What can hang from each mark:
fimo: tabit
duboke: pozav
pegos: pilupe pozav tabit
pilupe: pegos
tabit: fimo pegos
lanizib: pegos tabit
pozav: duboke pegos

Every row comes from one small tree of marks. The marks that hang from a mark follow it in brackets, in alphabetical order. Every link used is in the known rows. Which tree was each row made from?
Known rows:
duboke{pozav{pegos{pilupe tabit{fimo}}}}: 0.83  -2.05  0.47  1.81  -0.47  -2.56  5.11  -1.89  -1.42  2.78  1.50  1.12  0.46  -2.38  1.43  -0.12  -2.21  1.46  3.09  -3.54  0.89  0.27  0.77  1.97  -0.94  -1.97  -1.33  -2.30  0.97  -4.15  1.33  0.98  -1.63  1.38  1.05  -4.61
pilupe{pegos{tabit{fimo}}}: 1.01  -1.88  -0.57  1.00  -0.33  1.71  1.87  -2.80  1.11  4.16  2.89  1.59  3.44  -2.05  -2.51  -6.67  2.04  5.80  4.32  -2.38  0.46  0.09  -1.52  2.68  -1.11  1.48  -1.72  -2.55  0.77  -3.99  -1.76  -1.14  -1.76  2.22  0.81  -3.29
duboke{pozav}: 0.80  -1.30  1.80  0.44  -0.53  -1.82  0.41  0.29  -2.19  -0.04  0.68  -0.89  -1.32  -0.45  0.89  1.68  -1.67  0.69  -1.64  -2.60  0.14  -1.19  0.83  -0.34  3.55  1.75  1.64  -0.42  -1.64  0.61  -1.12  1.65  1.17  -1.10  -2.73  0.22
tabit{fimo pegos{pozav}}: 2.95  -1.74  0.75  -1.70  -1.54  -0.84  2.11  -4.29  -1.14  2.46  1.72  1.19  0.22  -1.66  -1.45  -4.06  1.44  4.13  2.72  -1.17  -1.38  0.51  -1.59  0.30  -0.70  3.06  0.37  -0.14  1.20  -2.76  -2.31  -0.35  -0.70  3.64  0.56  -2.48
pilupe{pegos{tabit}}: 1.08  -1.09  -0.87  1.23  -0.45  1.02  0.33  -0.61  0.21  2.74  2.03  1.45  2.48  -1.08  -1.50  -4.44  1.47  4.46  2.85  -3.93  0.57  0.35  -0.27  2.68  -0.71  0.52  -1.49  -3.79  -0.36  -3.13  -2.56  -1.14  -0.68  0.42  1.15  -2.35
tabit{fimo pegos{pilupe pozav}}: 2.94  -1.37  -0.08  -0.49  -1.63  -0.42  3.48  -4.57  -0.40  2.97  1.75  1.37  0.07  -2.19  -0.74  -4.85  1.54  3.09  4.70  -2.20  -0.94  1.04  -1.14  0.74  -2.29  1.19  -0.08  -1.20  2.19  -4.47  -1.56  0.00  -1.38  4.26  2.79  -4.24
lanizib{tabit}: 1.21  0.14  2.88  0.15  -1.82  1.46  0.00  -2.38  0.71  1.07  -0.34  0.84  1.25  -1.17  -2.67  -1.42  0.58  3.05  1.17  -2.26  -0.28  -0.38  0.41  0.94  2.24  0.69  -0.40  -0.91  0.26  -1.15  1.23  0.41  -0.56  2.02  -1.28  0.18
fimo{tabit{pegos}}: 1.30  -0.66  -0.06  -0.44  0.04  -0.81  0.58  -2.01  -0.32  2.34  0.75  2.10  1.88  -0.33  -1.67  -5.29  0.92  4.47  1.69  -0.74  1.12  -0.75  0.63  -0.69  2.37  2.79  -0.31  1.76  2.67  -1.55  -1.92  0.79  -1.19  3.20  -0.07  -1.64
pilupe{pegos{pozav{duboke} tabit{fimo}}}: 2.76  -1.97  -1.01  -0.27  -0.66  -1.45  1.65  -4.06  -0.63  4.29  2.95  1.93  1.03  -2.70  0.37  -3.88  1.32  4.49  4.25  -5.80  -0.15  1.72  -3.21  1.48  -2.68  1.60  -0.98  -4.23  -1.89  -2.99  -2.33  -1.94  -0.15  1.97  0.47  -1.27
fimo{tabit}: 1.07  -1.24  1.68  0.10  -0.67  -0.69  -0.04  -1.94  0.18  0.71  0.36  1.53  1.01  0.03  -0.84  -3.09  0.08  2.82  1.35  -1.34  1.99  -1.33  0.27  0.00  2.69  1.46  0.25  2.13  0.76  0.06  -1.00  0.16  -1.22  1.86  -0.56  -0.04
lanizib{pegos{pilupe pozav{duboke} tabit{fimo}}}: 4.85  -1.28  -0.73  0.23  -1.37  -0.33  4.19  -5.39  0.73  3.73  2.48  2.06  1.17  -4.04  1.23  -3.15  0.01  2.79  5.45  -5.38  -1.61  3.26  -1.79  0.37  -3.76  -0.32  -0.99  -3.86  -0.20  -5.86  0.82  -1.27  0.14  4.83  2.03  -2.59
tabit{pegos}: 1.20  -0.75  0.53  -0.32  -0.46  -0.23  0.26  -1.29  -1.19  1.95  0.35  0.29  0.71  -0.33  -1.34  -2.34  0.57  3.75  0.24  -1.23  -1.12  -0.18  0.87  0.02  1.69  2.27  -0.06  -0.95  1.02  -2.09  -2.04  1.28  0.01  1.27  -0.87  -2.40
pozav{duboke pegos{pilupe tabit{fimo}}}: 1.46  -1.97  0.74  1.60  -0.61  -2.72  3.63  -2.91  -0.50  4.14  0.60  1.50  0.92  -1.82  1.50  0.38  -1.88  1.87  3.06  -4.99  0.11  1.75  -0.39  2.17  -2.11  -2.29  -2.19  -2.84  -0.01  -4.52  2.47  -0.01  -1.52  2.19  0.32  -4.26
pozav{duboke pegos}: 0.94  -1.37  2.22  0.13  -0.30  -5.24  -0.17  0.13  -2.57  1.91  -1.55  0.14  -1.54  0.47  1.92  4.34  -2.16  1.09  -2.79  -4.19  -0.56  0.33  0.58  0.51  2.05  -1.09  -0.60  -2.23  -2.03  -0.56  0.87  1.54  0.91  -0.73  -3.06  -1.22
pegos{tabit}: 1.63  -1.44  1.28  0.77  -1.59  0.63  1.13  -0.73  0.25  1.14  1.22  0.99  1.89  -0.94  -0.69  -1.42  -0.16  2.29  2.17  -3.31  0.55  0.34  -0.08  1.85  0.01  0.36  -0.49  -1.56  -1.00  -2.05  -0.39  -0.56  -1.05  0.74  0.20  -1.53
duboke{pozav{pegos}}: 0.61  -1.56  2.05  0.29  -0.19  -4.72  1.25  1.10  -3.62  0.60  -0.93  -0.40  -2.23  -0.03  1.88  4.03  -2.42  0.63  -2.70  -2.82  0.22  -1.17  1.72  0.36  3.13  -0.66  0.31  -1.93  -0.94  -0.25  -0.07  2.13  0.92  -1.67  -2.61  -1.44

Which tree is each row?
3.40  -2.45  1.23  -0.64  -1.60  -2.01  2.05  -4.03  -0.49  2.55  2.22  1.35  0.34  -2.70  0.97  -0.92  -0.59  2.31  3.40  -4.83  -0.57  1.64  -3.33  1.12  -1.93  1.50  -0.20  -1.51  -2.22  -2.00  -0.25  -1.88  -0.60  2.28  -0.64  -0.36 -> pegos{pozav{duboke} tabit{fimo}}
3.40  -0.92  0.23  -1.66  -0.88  -3.55  0.20  -1.89  -2.84  2.04  0.71  0.62  -1.63  -1.14  1.39  0.40  -0.17  2.31  0.15  -4.52  -2.00  1.51  -1.13  -0.78  0.01  2.49  0.46  -2.34  -1.52  -0.99  -2.46  0.37  1.70  1.42  -1.25  -0.29 -> tabit{pegos{pozav{duboke}}}
3.12  -1.05  -0.07  -1.51  -1.31  -2.22  1.06  -2.93  -1.30  1.63  0.93  3.04  0.07  -1.01  -0.52  -4.45  1.19  3.73  2.89  -2.12  0.75  -0.11  -0.46  -0.57  0.45  2.93  0.06  0.49  1.84  -1.21  -2.92  -0.65  -0.82  3.83  2.00  -1.12 -> fimo{tabit{pegos{pozav}}}
3.63  -0.80  -1.13  -0.39  -0.89  -3.43  1.60  -3.27  -1.26  2.59  1.34  2.76  -0.70  -1.76  2.12  -3.10  0.09  1.99  3.38  -4.74  0.48  1.60  -0.50  -1.18  -1.20  1.48  -0.38  -1.11  1.12  -2.12  -1.87  0.30  -0.05  3.80  1.73  -1.34 -> fimo{tabit{pegos{pilupe pozav{duboke}}}}
2.93  -1.73  -0.99  0.18  -2.05  -0.48  1.13  -1.11  -0.85  2.34  2.59  2.40  0.65  -1.78  -0.56  -3.77  2.12  3.83  3.98  -5.24  0.47  0.79  -1.63  2.50  -3.00  0.53  -0.96  -5.12  -1.20  -2.91  -3.53  -2.36  -0.62  0.87  2.85  -1.96 -> pilupe{pegos{pozav tabit}}
2.98  -1.45  0.16  0.49  -0.77  2.09  2.97  -3.84  1.78  3.21  1.87  1.29  3.90  -2.69  -2.77  -5.47  0.97  5.27  3.76  -1.28  -0.92  1.48  -0.56  1.20  -0.11  1.07  -1.24  -1.20  1.42  -5.49  0.97  -0.69  -0.91  4.28  0.02  -2.86 -> lanizib{pegos{tabit{fimo}}}
1.43  -1.70  0.25  1.95  -0.67  -3.14  3.94  0.53  -2.30  1.57  0.55  1.15  -0.60  -1.53  2.57  2.27  -2.74  0.16  1.46  -4.78  0.88  0.43  1.87  2.01  -0.95  -2.70  -0.92  -4.25  -0.13  -3.37  0.59  1.40  -0.98  -0.06  1.30  -3.89 -> duboke{pozav{pegos{pilupe tabit}}}
3.44  -0.91  -0.73  -0.41  -1.28  -3.08  1.62  -2.44  -1.99  2.40  0.83  1.02  -1.97  -1.78  2.44  -0.16  -0.12  1.27  2.05  -5.60  -1.75  1.99  -0.56  -0.42  -2.07  0.86  0.14  -3.44  -0.56  -2.57  -2.04  0.62  1.02  1.83  1.12  -2.01 -> tabit{pegos{pilupe pozav{duboke}}}
4.23  -0.07  0.86  -0.12  -2.27  2.09  4.05  -6.61  1.98  3.21  0.87  2.35  1.57  -4.00  -2.47  -5.40  2.37  4.01  5.58  -2.72  -1.62  1.71  -0.91  0.44  -1.62  -0.22  -0.73  -2.73  2.96  -6.15  2.30  0.09  -0.95  6.87  2.48  -2.17 -> lanizib{pegos{pilupe pozav} tabit{fimo}}
3.11  -0.96  -0.46  -0.41  -1.70  -1.16  2.04  -2.45  -1.38  1.82  1.30  1.34  -1.07  -1.37  0.81  -2.38  0.92  1.80  3.31  -3.66  -0.91  1.20  0.01  0.60  -2.27  0.38  0.32  -2.74  1.09  -3.47  -2.50  0.37  -0.54  2.76  3.01  -3.36 -> tabit{pegos{pilupe pozav}}
3.18  -1.42  -0.52  -0.71  -0.78  -2.09  2.72  -4.95  -1.21  3.61  1.67  1.19  -0.59  -2.32  1.25  -2.51  0.25  2.49  3.49  -3.92  -1.82  1.88  -1.71  -0.13  -2.23  1.62  -0.12  -1.82  0.45  -3.46  -1.05  0.47  -0.12  3.53  0.61  -2.63 -> tabit{fimo pegos{pilupe pozav{duboke}}}
4.97  -1.39  -0.72  0.63  -2.35  1.42  4.89  -5.16  1.40  3.06  2.60  2.64  1.78  -3.90  -0.41  -5.42  1.26  3.25  6.80  -3.53  -0.99  2.44  -1.31  1.50  -4.41  -0.64  -0.72  -3.06  1.58  -6.57  0.29  -1.60  -1.62  5.26  4.07  -3.95 -> lanizib{pegos{pilupe pozav tabit{fimo}}}
3.39  -0.95  -0.90  -0.34  -1.54  -1.73  2.32  -3.19  -0.66  2.15  1.54  3.14  -0.08  -1.35  0.49  -5.12  1.32  2.71  4.62  -2.96  1.18  0.54  -0.04  -0.18  -1.90  1.28  -0.32  -0.52  2.71  -2.84  -2.39  -0.39  -1.43  4.53  4.02  -2.28 -> fimo{tabit{pegos{pilupe pozav}}}
2.33  0.59  1.01  0.73  -0.91  3.59  3.55  -5.84  2.66  3.55  0.50  1.47  2.99  -3.30  -3.61  -5.89  2.13  4.57  4.40  -1.29  -1.50  1.15  0.41  0.51  0.15  -0.44  -1.57  -1.84  3.69  -6.38  3.33  1.13  -1.20  6.37  0.65  -2.76 -> lanizib{pegos{pilupe} tabit{fimo}}
3.24  -1.01  -0.14  -1.62  -0.44  -4.15  0.30  -3.01  -1.92  2.41  1.09  2.39  -0.66  -1.15  1.38  -2.33  0.10  3.25  1.60  -3.79  0.08  0.69  -0.90  -1.50  0.61  2.96  -0.01  -0.10  0.33  -0.13  -2.63  -0.12  0.61  3.09  -0.40  0.34 -> fimo{tabit{pegos{pozav{duboke}}}}
1.62  -0.41  -0.71  0.79  -0.18  -0.14  1.90  -2.36  0.13  2.44  0.95  2.42  1.44  -0.83  -0.55  -5.93  0.94  3.30  3.82  -1.65  1.40  -0.02  1.40  -0.01  0.43  1.23  -0.97  0.84  3.69  -3.26  -1.47  0.88  -1.79  3.96  2.43  -3.13 -> fimo{tabit{pegos{pilupe}}}
1.33  -2.20  1.65  0.44  -1.21  -1.22  2.87  -2.45  -0.56  3.41  0.30  1.59  2.05  -1.18  -1.01  -1.58  -0.75  3.53  2.51  -2.15  0.34  -0.03  -0.49  2.67  -0.69  -0.93  -1.81  -1.12  0.59  -3.69  1.25  -0.31  -2.39  2.27  -0.06  -3.84 -> pozav{pegos{tabit{fimo}}}
0.65  -1.20  1.09  1.74  -0.29  -4.28  2.66  0.57  -2.92  1.20  -0.54  0.25  -2.40  -0.67  2.57  3.34  -2.57  -0.64  -0.89  -3.79  0.22  -0.44  2.03  0.77  1.29  -2.45  0.05  -2.73  0.07  -1.76  0.29  2.51  0.07  -0.73  -0.19  -3.03 -> duboke{pozav{pegos{pilupe}}}
1.41  -1.87  0.95  1.72  -1.55  1.93  3.47  -3.55  1.64  2.70  2.31  1.35  2.62  -2.48  -0.76  -4.30  0.14  2.62  5.47  -2.65  0.65  0.84  -0.68  2.41  -2.24  -0.15  -1.18  -0.89  1.23  -4.76  0.66  -0.65  -2.48  3.20  2.32  -4.14 -> pegos{pilupe tabit{fimo}}
2.76  -2.20  -0.62  -0.02  -1.45  0.45  2.10  -3.71  0.12  3.90  3.40  2.33  1.68  -2.41  -1.50  -6.07  2.65  5.25  5.48  -3.83  0.53  0.63  -2.91  2.67  -3.14  1.52  -0.94  -3.54  -0.11  -4.04  -2.72  -2.44  -1.40  2.93  2.48  -2.55 -> pilupe{pegos{pozav tabit{fimo}}}
3.49  -1.71  0.39  0.97  -3.03  -0.32  2.67  -1.98  -0.22  1.05  2.11  2.09  -0.09  -2.33  1.36  -1.48  0.09  0.79  5.28  -5.37  0.27  1.73  -0.91  1.90  -4.23  -1.18  -0.20  -3.44  -0.75  -3.32  -0.98  -1.60  -1.74  1.89  4.27  -2.47 -> pegos{pilupe pozav tabit}
3.79  -1.52  0.33  0.94  -2.36  -2.27  2.09  -2.17  -0.74  1.67  1.97  1.78  -0.82  -2.49  3.09  0.69  -1.09  -0.07  3.95  -7.37  -0.31  2.43  -1.17  1.23  -3.75  -0.96  -0.30  -4.22  -2.48  -2.37  -0.54  -1.38  -0.04  1.38  1.93  -1.28 -> pegos{pilupe pozav{duboke} tabit}
1.37  -1.86  0.95  1.53  -1.23  -0.97  4.41  -2.85  0.22  3.42  0.95  2.00  1.87  -1.58  -0.41  -2.21  -0.66  2.54  4.48  -3.19  0.79  0.78  0.21  3.28  -2.64  -2.61  -2.00  -2.33  1.89  -5.61  1.72  -0.10  -3.19  2.81  2.29  -5.54 -> pozav{pegos{pilupe tabit{fimo}}}
4.34  0.15  0.80  -0.31  -1.63  0.35  3.37  -6.74  1.08  3.99  0.78  1.93  0.82  -4.06  -0.91  -2.99  1.30  3.36  4.20  -4.36  -2.30  2.66  -1.55  -0.37  -1.36  -0.11  -0.86  -3.36  1.16  -5.25  2.59  0.29  0.46  6.36  0.53  -0.90 -> lanizib{pegos{pilupe pozav{duboke}} tabit{fimo}}
1.85  -1.14  0.43  1.75  -0.67  -3.56  2.57  -0.43  -1.41  2.95  -0.14  1.78  -0.15  -1.11  2.85  2.70  -2.50  0.43  1.66  -6.29  -0.04  1.78  0.76  2.06  -1.95  -3.07  -2.00  -4.24  -1.27  -3.59  1.40  0.46  -0.46  0.47  0.74  -3.57 -> pozav{duboke pegos{pilupe tabit}}
0.89  -1.12  0.27  0.44  -0.33  1.13  2.85  -3.83  0.56  3.45  1.63  0.69  1.58  -1.61  -1.61  -5.30  1.04  3.93  3.32  -0.69  -0.96  0.27  -0.04  0.83  -0.32  1.33  -0.57  -0.05  3.21  -4.76  -0.57  1.43  -1.45  3.77  1.02  -4.97 -> tabit{fimo pegos{pilupe}}
